Each row was made from one path, in order. Every step used is in the known rows, and no mark comes twice. Write each row's path.
Known rows
vivi-pafi: [85,38,108,337,-63,-144,-46,38,-53,157,115,63,182,-82,46,74,-160,-58,-85,-347,45]
siregum-vivi-pafi-saku-nifu: [-20,206,-149,324,-279,-258,-382,-203,-288,-7,269,816,271,-224,69,-434,-149,2,14,-97,68]
tedot-vivi-nifu-saku-siregum: [400,418,-55,-185,-39,4,-414,-196,322,16,-436,216,-386,-297,-435,478,-70,173,124,-81,29]
siregum-saku-tedot: [-54,221,96,-306,216,-131,113,-137,-213,82,-47,-174,-260,-222,438,288,-55,-174,-59,259,85]
saku-tedot: [23,236,-83,-168,316,-170,53,-112,-126,-18,-47,-150,-209,59,208,35,-118,-163,-6,66,-48]
tedot-vivi-pafi-saku-vatek: [200,-121,102,503,-168,-35,-413,27,-192,70,417,248,-173,285,-322,59,-119,-164,264,-424,-46]
tedot-saku-siregum-vivi-nifu: [209,173,-187,-304,278,-41,-321,319,263,331,-275,495,-149,-190,109,-381,-189,-135,-9,584,315]
nifu-saku-vatek: [74,-646,-23,66,-179,161,-143,-248,-211,-45,124,-92,189,233,-410,311,195,-74,243,0,44]
siregum-saku: [-78,9,174,-122,-71,50,75,-35,-144,92,-10,10,-47,-258,225,282,32,7,-54,194,147]
siregum-vivi-nifu-saku: [126,-179,-216,22,1,-43,-265,-279,79,83,-391,-39,9,-140,-213,312,51,-155,-8,11,299]
vatek-saku: [29,-20,-147,-9,155,-62,227,-42,154,94,-153,127,-90,143,-169,17,71,204,-209,-159,58]
nifu-saku-siregum: [130,58,-67,-394,-96,34,-217,-298,-203,-177,-172,279,129,-251,-238,178,95,132,164,150,-152]
nifu-saku-tedot: [51,21,-77,-192,202,-197,-75,-373,-311,-89,-106,-211,52,36,7,328,16,-183,115,-20,-163]
pafi-vivi: [118,329,-21,-32,-207,-36,14,-64,49,147,24,-42,-240,83,-117,-249,57,-73,-94,-417,-109]
siregum-vivi-pafi-saku: [-27,-36,-125,229,-8,-271,-331,-91,-422,9,197,419,153,-45,42,-190,-92,-229,63,-94,-15]
siregum-saku-tedot-vivi-pafi: [70,562,272,104,113,-244,-153,-75,-66,361,-66,-99,-475,-411,483,675,-348,-244,-86,-187,54]
vivi-nifu: [236,96,-21,158,52,-24,43,55,322,69,-147,-107,-82,91,-202,8,-32,24,-103,-131,294]
vivi-nifu-saku: [260,-104,-36,122,-58,-50,-95,-209,92,-40,-207,-129,153,67,-427,283,97,29,6,-206,154]
pafi-saku-vatek: [93,-426,-50,92,-91,80,-128,-55,-355,-188,431,178,83,536,-346,-256,165,-59,286,47,-5]
vivi-nifu-saku-tedot: [286,122,-113,-99,253,-233,-58,-327,-2,-64,-241,-265,-32,137,-206,323,7,-129,-58,-135,126]
vivi-pafi-saku: [102,36,60,340,-83,-260,-120,-33,-356,-95,352,315,323,167,-138,-207,-33,-57,101,-358,-129]

Which path is each row?
[137,540,105,492,-306,-223,-442,-137,-3,-14,313,750,-33,-109,-133,-191,-222,164,72,-495,-170]
tedot-vivi-pafi-saku-nifu
[-54,-49,-63,220,-6,-146,-220,-3,-105,291,-55,134,63,-314,217,83,-202,-217,-97,-105,166]
siregum-vivi-pafi
[167,-632,-226,92,-63,130,-308,-262,10,134,-202,-122,-56,87,-434,322,120,-177,111,74,448]
siregum-vivi-nifu-saku-vatek
[335,614,-83,57,353,-329,-270,-76,100,-84,-76,35,-631,299,-156,41,-144,-141,84,-197,-37]
pafi-saku-tedot-vivi-nifu
[68,310,-25,-144,177,-191,-298,-359,-110,-24,-231,-187,-380,-105,-37,629,-99,-168,137,-187,-251]
nifu-saku-tedot-vivi
[370,139,-91,-263,-43,-2,-180,-221,133,-81,-319,217,58,-129,-392,179,55,197,41,58,132]
vivi-nifu-saku-siregum
[57,193,-179,99,-52,-37,173,-143,283,41,-44,500,22,31,-156,-234,18,440,-271,-140,100]
vatek-saku-nifu
[298,560,-54,39,333,-220,-153,-30,416,188,-304,-220,-727,20,8,300,-253,-146,-86,-196,153]
saku-tedot-vivi-nifu
[335,-270,-13,269,-163,156,-340,-169,299,149,-148,-177,-340,213,-614,531,67,-62,190,-291,235]
tedot-vivi-nifu-saku-vatek
[129,308,128,421,-115,-228,-373,-3,-122,24,225,351,-179,39,-152,90,-146,-93,149,-508,-188]
tedot-vivi-pafi-saku
[89,196,25,-362,187,-11,-140,280,10,132,63,510,136,-25,106,-404,-113,-27,111,461,-102]
tedot-saku-siregum
[0,202,-175,57,253,-440,-294,-185,-554,-13,138,261,-48,43,270,-188,-205,-398,66,-59,-25]
siregum-vivi-pafi-saku-tedot
[-81,224,153,-74,-287,61,39,-129,23,60,109,378,78,-392,269,20,0,244,-94,193,161]
siregum-saku-nifu
[70,34,-125,-138,-123,-123,-447,-278,-334,123,-235,442,182,-507,-16,278,-137,-100,100,60,38]
nifu-saku-siregum-vivi-pafi
[151,559,-70,194,403,-350,-6,-42,204,326,-194,50,-512,16,69,370,-320,-35,-271,-616,-4]
vatek-saku-tedot-vivi-pafi
[326,-540,-50,176,-134,134,-138,-196,97,8,-18,-203,81,332,-607,288,158,-58,137,-118,345]
vivi-nifu-saku-vatek
[122,359,71,198,124,-319,-371,-295,-103,137,-146,-84,-208,-180,16,695,-250,-234,59,-510,-190]
nifu-saku-tedot-vivi-pafi
[370,257,-53,89,-274,-95,-76,-280,144,124,-224,-138,-79,142,-565,120,137,-14,-128,-652,100]
pafi-vivi-nifu-saku
[99,281,160,375,-58,-93,-287,77,192,283,-27,97,-247,-252,21,382,-269,-65,-58,-488,-10]
tedot-vivi-pafi
